Known rows, with every step that occurs
r-f: -13 -8 -13 -40 11 -17 0 5 19 9 18 -2 -6 -3 -15 12 21 -11 9 34 1 -26 -25
 4 5 34 5 -10 -16 1 4 6 1
n-s-b-t: -19 -1 22 15 -19 -29 25 11 -2 -4 13 -2 -2 12 -34 13 3 11 -31 46 18 9 -18
 -25 38 -1 -5 0 37 0 9 -18 27
u-n: -25 11 4 -17 10 -1 14 23 -21 10 25 0 -10 7 -9 5 3 4 -6 6 -8 -6 -3 -4 3
 -8 8 -13 2 6 1 9 -9
s-r-t: -15 46 28 -28 -11 -21 8 -28 12 26 32 -31 -29 20 -15 -10 24 19 0 -25 4
 -11 -25 27 -7 -6 7 21 -6 -3 -14 17 50
n-t-b-f-r-s: -26 -8 -1 5 19 -23 19 -18 99 33 -45 2 -56 16 -52 33 17 48 -25 0 16 16 30
 -15 0 3 1 16 43 -23 -4 -11 10
n-s: -26 17 17 -4 -14 5 22 4 11 17 -1 5 3 10 -9 20 -5 2 14 1 -2 -7 -2 -4 7 -7
 16 -20 9 5 -11 7 -24
f-b-t-r: 2 5 27 24 -40 -30 5 -11 -11 5 17 13 4 8 -7 -7 24 8 -53 -3 34 0 -6 -12 12
 -13 -1 35 16 -24 1 4 -37
b-s-r-t-n-w: -48 64 43 -27 -3 -8 16 33 23 -20 64 6 -70 4 2 -24 -10 16 6 -39 14 -35
 -29 15 32 -18 9 27 10 -8 10 30 54
w-n-u-r: -32 10 6 -9 -33 -23 21 6 -39 19 19 7 -10 -12 44 12 -2 -19 -2 -12 1 14 23
 21 -6 -16 13 10 7 -31 -9 6 -25
n-t-r-s: -41 26 33 -19 3 -17 31 -16 13 27 -28 -10 -22 19 -10 32 3 31 -35 -38 2 -5
 5 6 8 -15 6 26 5 4 -3 11 -4
n-s-b-t-r: -34 -14 51 6 -28 -17 26 -5 -16 -1 9 -1 -6 20 -40 5 25 10 -40 22 19 -7 -8
 -16 37 -15 -11 21 20 -6 3 0 19
w-n-u-r-f-b: -27 7 -2 -41 -57 -44 21 18 -1 31 47 17 -22 -14 49 14 9 -26 -17 34 30 2 1
 3 -6 11 37 0 12 -46 -13 19 -63
b-f-r: 5 -11 -9 -4 -12 18 -1 1 47 18 -21 1 -24 -2 -17 10 27 -3 24 15 9 2 24 -9
 -6 25 20 19 4 -35 -12 -11 -2
r-f-b: 4 -5 -7 -30 -25 -23 2 9 41 13 27 10 -11 0 8 4 15 -7 -13 48 26 -8 -18 -16
 0 22 21 -11 8 -15 -4 12 -36
s-b: 6 -31 12 -7 -12 2 1 3 9 -21 10 -10 -23 1 -3 -15 -2 3 -24 33 13 18 8 -18
 14 -11 -13 9 18 1 3 -7 47
u-r: -1 -7 12 -6 3 -23 19 -5 -30 11 11 3 -5 11 -4 20 -21 -18 7 -21 -12 -7 2
 18 -11 -18 15 7 -7 -11 -7 7 -2
s-b-f: 9 -25 6 -1 -17 4 -9 1 38 0 -1 7 -21 -8 -17 1 -13 -5 -1 63 14 33 22 -31 2
 5 1 17 11 -11 -5 -20 33
r-f-b-t-n: 9 -12 -6 -29 -25 -45 2 33 37 0 33 44 -17 1 0 10 -1 5 -19 55 38 -4 -45
 -44 23 7 11 14 16 -11 22 2 -35
f-r: 5 -13 -5 -8 -7 19 15 1 23 2 -13 -12 -24 5 3 -8 35 6 -3 -21 12 -11 10 3 7
 15 9 13 9 -16 -2 0 7
f-r-s-b-t: 1 5 -12 -1 -4 -36 18 12 23 7 6 -35 -49 21 -29 -3 41 22 -65 4 39 17 -4
 -15 27 26 -20 36 47 -15 15 -21 73
f-r-s-b-t-n: -2 -15 -8 -18 -12 -24 16 31 39 -3 8 -9 -70 21 -5 -7 14 29 -44 -2 46 22 5
 -33 34 -5 -22 48 47 -7 28 -17 64
t-b-f-r: -1 -52 -6 19 1 8 -9 -14 82 5 -20 5 -42 7 -44 -6 32 18 0 10 13 7 38 -12
 -4 9 -11 14 25 -30 -5 -6 6
f-b-s-r-t-n: -12 57 29 -26 -45 -29 27 -1 39 3 58 34 -64 2 23 -16 -2 34 7 -19 39 2 -21
 -17 21 -57 24 37 12 -18 -9 39 9
r-s-b: -10 3 -1 -15 -9 -19 2 5 22 12 10 -26 -39 13 -1 -3 -3 7 -43 16 23 32 12
 -12 8 0 -18 7 33 13 3 -3 52
w-n-s: -55 35 22 -5 -20 -10 12 43 7 22 5 -6 1 -1 35 7 2 1 2 -2 6 -1 -9 -6 5 -12
 -10 -19 5 -8 -2 14 -36
t-n-u-r-s-b: -9 -23 4 -38 -42 -10 32 -8 -2 14 23 16 -66 15 16 17 -36 -6 -13 3 17 44
 43 -13 5 -43 12 32 45 9 1 -1 28
b-f-r-t: 0 22 0 -25 -8 -17 -3 -10 67 35 5 -19 -38 2 -16 2 36 17 25 22 14 -2 5 8
 -26 42 12 33 2 -31 -15 -3 37
s-b-t: 9 -17 4 15 -4 -34 3 6 -12 -22 16 -6 -9 0 -28 -7 1 11 -45 44 19 17 -15
 -22 34 2 -21 23 24 -7 23 -23 53
u-r-s: -19 28 -2 -18 2 -42 19 1 -23 44 14 -15 -26 24 -4 37 -15 -13 -11 -41 -2 6
 9 26 -17 -11 11 9 0 -2 -11 11 3
n-t: -10 10 17 -3 10 -6 24 -2 10 -4 -28 10 6 -2 -3 26 -16 27 -7 9 -8 -4 -9
 -10 18 -10 16 -1 7 -3 5 -6 -7
n-u-r-f-b: 3 -12 -6 -37 -45 -31 32 -22 1 29 39 23 -18 -5 4 27 5 -27 -5 40 20 -2 11
 5 -6 16 59 0 17 -29 -19 11 -50

Rows
7 -7 13 -30 -22 -16 -1 -5 74 19 12 -29 -59 5 -12 -18 33 20 -2 55 27 18
 17 -14 -13 35 -4 40 23 -27 -9 -12 78 : s-b-f-r-t
-17 -13 -1 -48 14 -38 22 5 -16 14 30 3 -11 10 -25 34 0 -27 17 13 -12 -29
 -24 22 -2 20 23 -1 -20 -12 -5 13 -4 : u-r-f
-8 27 -21 -13 -9 -1 0 0 61 48 -17 -17 -43 9 -12 24 28 1 4 -6 18 16 25 -3
 -16 40 19 22 12 -22 -15 -7 8 : b-f-r-s
-13 38 18 18 -35 -51 5 -6 -1 34 21 -4 -16 19 -8 9 27 13 -67 -17 40 12 2
 -4 1 1 0 36 25 -20 -5 11 -28 : f-b-t-r-s
-1 2 10 -36 -29 -34 15 18 30 8 41 32 -34 16 -14 9 12 4 -21 20 38 -14 -53
 -32 38 -14 26 26 10 -21 17 15 -20 : s-r-f-b-t-n
-23 -13 37 -39 -26 -19 28 -11 33 9 -4 15 -13 9 -3 23 14 15 -34 29 24 -27
 -15 -14 15 0 32 12 4 -23 -4 20 -50 : n-t-r-f-b
-8 -22 30 7 -11 -1 -3 64 7 -52 35 2 -37 9 -10 -26 -34 4 -50 29 30 -1 -12
 -34 41 0 -24 21 51 -3 42 -23 53 : s-b-t-n-w
-53 8 49 -23 12 3 42 3 -21 8 -9 13 -7 17 -19 28 7 25 -21 -13 -12 -26 -3
 -1 18 -30 17 11 -3 -6 2 21 -22 : u-n-t-r
-21 -3 43 -48 -34 -19 21 22 52 3 26 0 -48 21 9 -9 -26 33 9 41 20 11 -5
 -31 5 -32 -7 8 28 24 3 7 44 : r-t-n-s-b
-27 41 24 -19 -35 -42 37 -2 21 38 36 9 -6 26 -37 34 29 -2 -26 27 33 -27
 -55 -18 39 9 49 -6 15 -28 -6 16 -34 : n-s-r-f-b-t
-23 24 35 -27 -9 -11 -10 49 38 -13 44 -6 -47 11 19 -27 -26 12 -3 -1 12
 -20 -13 5 -10 11 -10 12 24 9 15 8 37 : r-t-n-w
-15 21 -12 -13 -18 -51 26 -6 -28 34 24 31 -35 16 -9 41 -23 -2 -11 -20 14
 22 13 4 10 -18 19 39 28 -2 9 -8 -7 : b-t-n-u-r-s
-53 1 16 -19 37 -36 46 -29 44 -19 12 35 -42 -1 -73 27 25 38 -12 4 4 -35
 -43 1 65 -28 10 1 4 -18 9 20 29 : n-t-b-s-r-f
-34 -27 17 -2 24 0 33 3 69 10 -25 19 -46 15 -57 27 21 41 -13 18 3 -5 22
 -25 15 -8 17 1 34 -32 1 -2 -3 : u-n-t-b-f-r
3 -24 -4 -17 -36 28 9 -10 13 -8 -3 39 -21 -12 22 -2 -16 2 21 12 10 18 30
 -19 10 -27 13 17 24 7 8 -4 -17 : t-n-u
-21 10 16 0 -6 -19 21 29 7 4 6 37 -2 14 -13 26 -21 13 13 3 10 -7 -22 -31
 30 -26 2 5 17 5 18 -4 -22 : b-t-n-s
-26 18 48 -37 -6 -33 10 51 6 -1 55 -7 -50 23 16 -4 -51 -6 6 -27 2 -31 -9
 22 -21 -6 7 17 16 -2 10 15 28 : u-r-t-n-w
-23 40 9 0 -2 3 25 -19 -15 -6 21 17 -21 -5 -17 4 17 5 12 -36 4 -11 -18 8
 43 -29 17 13 -13 -16 -3 21 18 : b-s-r
-24 1 38 -45 -33 -20 8 17 77 21 22 16 -50 12 -7 8 -35 24 30 73 20 25 8
 -42 -8 -17 1 16 20 8 -10 -1 34 : r-t-n-s-b-f
-42 -14 -4 -17 26 -28 20 -31 32 -14 36 26 -44 2 -63 -2 43 10 -3 -4 6 -31
 -31 11 53 -13 -10 -1 -5 -13 3 32 31 : t-b-s-r-f
-19 8 2 -50 5 -3 13 -11 13 17 22 -12 -23 14 -32 13 36 -11 2 -1 1 -31 -41
 16 20 18 19 -3 -18 -6 -3 16 14 : s-r-f
8 -38 10 -4 -12 -18 6 26 7 -37 18 20 -24 6 -10 -13 -20 18 -27 38 26 23
 -14 -45 36 -28 -27 34 27 6 32 -19 46 : s-b-t-n
4 -18 2 -34 -23 -71 25 32 0 5 49 42 -24 11 -6 33 -20 -14 -12 29 28 -15
 -38 -25 13 -9 26 25 9 -25 14 8 -42 : u-r-f-b-t-n
-46 -17 26 17 12 -36 8 20 42 -14 -18 10 -16 -3 10 -6 -11 49 -40 1 7 7 -9
 -13 18 -40 -37 -5 26 -13 18 -1 -8 : w-n-t-b
-35 4 41 -20 -14 -11 17 -17 47 30 -29 -4 -41 12 -27 32 -7 27 -36 27 15
 27 32 -20 9 -10 5 37 15 -9 -5 -4 25 : n-t-r-s-b-f
-58 12 51 -13 -15 -10 18 19 -2 0 -23 1 -5 -2 35 6 6 27 -29 -23 1 -13 -8
 0 14 -27 -10 23 -12 -23 7 15 -30 : w-n-t-r
-24 18 23 -44 -23 -3 19 16 90 44 1 10 -53 18 -3 17 5 25 55 22 19 -7 11
 -24 -18 8 21 20 14 -16 -15 8 0 : b-f-r-t-n-s
-11 -19 17 -36 -38 -10 1 -4 28 12 22 8 -18 9 1 -3 35 -9 -22 22 28 -27 -5
 -6 0 10 16 10 -6 -19 -8 30 -45 : t-r-f-b
-33 21 13 -13 -10 -10 1 -17 2 32 1 -14 -24 20 -6 6 23 4 -24 -43 8 -4 17
 19 -12 0 -13 22 -2 7 -9 20 -2 : t-r-s
2 -15 -1 -2 -21 -30 33 -6 -39 -1 22 43 -14 0 -9 26 -27 -9 6 0 4 9 7 -4
 19 -28 23 35 15 -13 15 -13 -17 : b-t-n-u-r
